Each row comes from the steps of one path. Every step used is in the known rows, and no mark comes twice. Write the path behind each row, first mark first.
In the rows, 128 means zero.
Known rows:
dominov fadokos: [122 128 132 130 128 138 138 137 123 133 134 116 119 144 142 128 127 112
 113 128 114 114 125 117]
debu zibot rufid: [122 132 122 130 130 150 132 120 123 123 123 120 138 108 142 138 121  53
 130 114 129 134 116 126]
debu beroz dominov fadokos rufid lerol dasekap: [137 144 146 121 128 150  87 147 129 152 112 107 123 149 138 146 138 189
 107 146  97 122 132 122]
beroz debu zibot rufid lerol dominov: [128 150 115 131 129 153 137 110 133 145  91 109 125 130 133 143 121 106
 117 124 130 129 121 128]
dominov fadokos rufid zibot debu beroz: [133 127 131 138 131 137 146 138 121 158 129 117 121 136 126 145 127   4
 122 117 123 130 108 125]
lerol rufid: [134 138 130 128 131 144 129 129 127 110 115 127 124 116 145 128 123 143
 137 129 145 121 132 126]
beroz dominov: [132 123 125 129 132 136 131 140 132 141 120 116 120 133 117 130 137 165
 132 143 130 125 132 123]
dominov fadokos rufid zibot: [137 117 139 127 128 128 108 137 125 148 133 111 110 148 124 137 125 107
 109 123 123 137 124 113]
zibot rufid lerol dasekap: [133 156 130 126 127 148 105 128 131 114  96 120 140 129 142 140 130 196
 120 127 113 132 138 135]
beroz debu zibot rufid lerol: [129 133 122 126 131 146 140 120 130 129 109 112 127 126 131 140 128  74
 122 132 126 134 123 130]
tomo debu zibot: [131 118 126 124 126 136 138 113 117 151 135 119 119 132 140 134 120  54
 140 142 136 132 107 129]
dominov fadokos rufid lerol: [132 126 144 121 129 137 116 136 129 148 114 107 118 146 137 141 133 131
 103 140 107 119 131 120]
rufid zibot debu beroz dominov: [135 127 121 141 133 139 155 139 130 156 118 115 116 134 109 141 136  66
 134 132 136 134 119 129]
dominov beroz debu zibot rufid: [120 129 119 125 132 149 149 131 123 122 122 118 127 115 129 138 121  40
 124 131 131 127 108 117]
tomo fadokos rufid lerol dasekap: [144 142 139 118 125 143  74 139 127 137 105 116 130 145 130 144 134 220
 117 148 103 131 132 128]
rufid lerol dominov beroz: [114 154 126 136 129 141 158 119 139 132  87 119 109 141 129 141 127 119
  95 134 128 119 127 120]
rufid lerol dominov beroz debu: [124 138 121 125 130 135 157 132 135 138 102 118 107 146 111 135 127 118
 108 151 130 117 119 117]
debu zibot rufid lerol: [126 138 125 131 131 147 138 115 131 126 105 114 130 122 140 142 127  75
 118 123 124 136 127 132]
beroz dominov fadokos rufid: [132 114 144 118 132 143 106 155 123 159 129 104 118 140 131 138 133 148
 114 144 108 111 124 107]
rufid zibot: [135 125 125 136 127 121 127 122 131 130 128 124 114 140 115 130 125 109
 121 118 140 149 129 127]
tomo fadokos rufid lerol: [142 123 135 122 128 137 102 132 129 150 109 113 120 143 122 147 136 143
 111 150 115 127 129 126]
beroz debu zibot rufid lerol dominov fadokos: [122 144 122 131 129 159 146 123 127 148 107  99 116 146 146 141 121  87
 105 126 115 116 117 116]
rufid zibot debu beroz: [132 133 122 143 130 132 157 127 125 146 125 126 124 130 118 141 127   4
 131 113 135 139 111 135]
zadu gamuk: [131 113 129 134 136 129 146 124 130 128 128 128 128 132 127 125 129 205
 143 133 143 123 122 139]
zadu fadokos rufid zibot debu beroz: [141 123 130 143 132 132 154 134 122 155 129 121 122 131 128 146 128  11
 123 118 134 131 109 130]

Write each row's path:
[123 143 117 127 131 143 160 130 135 132  94 116 113 136 116 140 126 107
 108 145 131 115 119 117]	zibot rufid lerol dominov beroz debu
[128 133 128 119 130 136 142 138 134 147 103 114 108 144 110 139 128 124
 106 155 126 114 117 113]	fadokos rufid lerol dominov beroz debu
[139 122 128 135 134 139 138 145 129 165 118 112 119 132 109 145 137  74
 131 136 130 132 117 124]	fadokos rufid zibot debu beroz dominov
[124 127 131 117 129 143 132 130 127 153 120 108 109 138 121 139 123  67
 114 149 124 129 105 112]	fadokos rufid lerol dominov beroz debu zibot
[134 123 142 122 131 141 118 142 131 154 110 101 115 148 131 142 137 149
 105 147 109 118 133 118]	beroz dominov fadokos rufid lerol
[135 139 124 143 132 140 158 128 125 137 119 126 122 124 127 141 125  11
 135 114 143 135 114 134]	lerol rufid zibot debu beroz
[134 126 140 127 133 146 137 144 128 164 107 102 118 144 131 148 138  88
 111 143 110 116 123 123]	zibot debu beroz dominov fadokos rufid lerol
[128 134 125 138 131 136 158 131 123 144 125 129 132 122 127 139 129  17
 135 121 128 125 111 136]	zibot debu beroz
[138 118 138 131 130 134 110 142 127 164 135 107 105 150 119 144 130  84
 105 129 121 136 122 110]	debu beroz dominov fadokos rufid zibot
[121 119 126 120 129 136 146 135 123 134 141 119 111 134 119 129 123  49
 125 146 128 131 104 114]	dominov beroz debu zibot
[142 114 137 130 129 134 118 137 124 174 130 105 102 155 120 148 129  76
 110 140 126 131 119 113]	tomo debu beroz dominov fadokos rufid zibot
[128 124 129 134 130 147 149 140 122 167 130 107 107 152 138 142 134  81
 113 149 117 107 121 116]	tomo debu beroz dominov fadokos
[132 132 127 141 134 155 160 146 124 146 120 105 106 144 135 139 131  66
 121 130 129 118 120 117]	lerol rufid zibot debu beroz dominov fadokos
[130 127 127 135 132 139 132 138 130 157 129 119 118 132 117 140 139 103
 122 140 125 125 127 123]	debu beroz dominov
[111 155 123 136 130 154 161 115 136 130  85 114 113 130 137 146 122  75
  96 126 128 123 119 118]	debu zibot rufid lerol dominov beroz
[137 122 142 124 131 144 125 136 127 174 111 101 109 152 135 151 137 101
 104 157 112 113 126 121]	tomo debu beroz dominov fadokos rufid lerol
[128 140 125 133 131 142 140 118 134 122  96 119 132 124 135 142 131 113
 115 125 126 128 136 134]	zibot rufid lerol
[133 118 141 124 133 147 125 157 121 167 126 104 122 137 131 144 134  88
 119 140 109 110 114 112]	zibot debu beroz dominov fadokos rufid
[129 127 126 141 132 147 160 145 125 156 126 106 109 150 126 139 133  61
 117 130 120 121 118 118]	rufid zibot debu beroz dominov fadokos
[136 128 119 138 131 128 163 129 127 127 111 122 126 130 115 130 124  74
 146 114 144 142 116 136]	rufid zibot debu
[128 130 140 121 128 145 104 139 123 160 119 107 123 139 141 140 123 138
 107 129 109 111 120 110]	lerol dominov fadokos rufid
[122 136 123 128 132 147 155 123 131 124 103 113 120 128 129 142 128  58
 111 137 126 129 120 124]	dominov beroz debu zibot rufid lerol
[132 146 131 127 128 142 112 117 136 156  91 110 123 137 133 144 126 161
 109 129 123 125 130 126]	fadokos rufid lerol dominov
[119 140 115 128 131 155 148 124 125 130 110 115 126 116 132 141 118  48
 121 126 132 125 108 116]	lerol dominov beroz debu zibot rufid
[139 132 122 141 135 148 155 139 129 146 112 115 115 127 117 141 134  73
 138 133 144 131 121 128]	lerol rufid zibot debu beroz dominov
[132 137 128 140 130 143 146 132 123 167 117 113 120 138 128 148 124  10
 117 113 125 128 106 124]	lerol dominov fadokos rufid zibot debu beroz
[121 152 124 137 129 156 145 121 130 142  96 105 120 144 151 142 123 118
  99 118 114 112 129 120]	zibot rufid lerol dominov fadokos
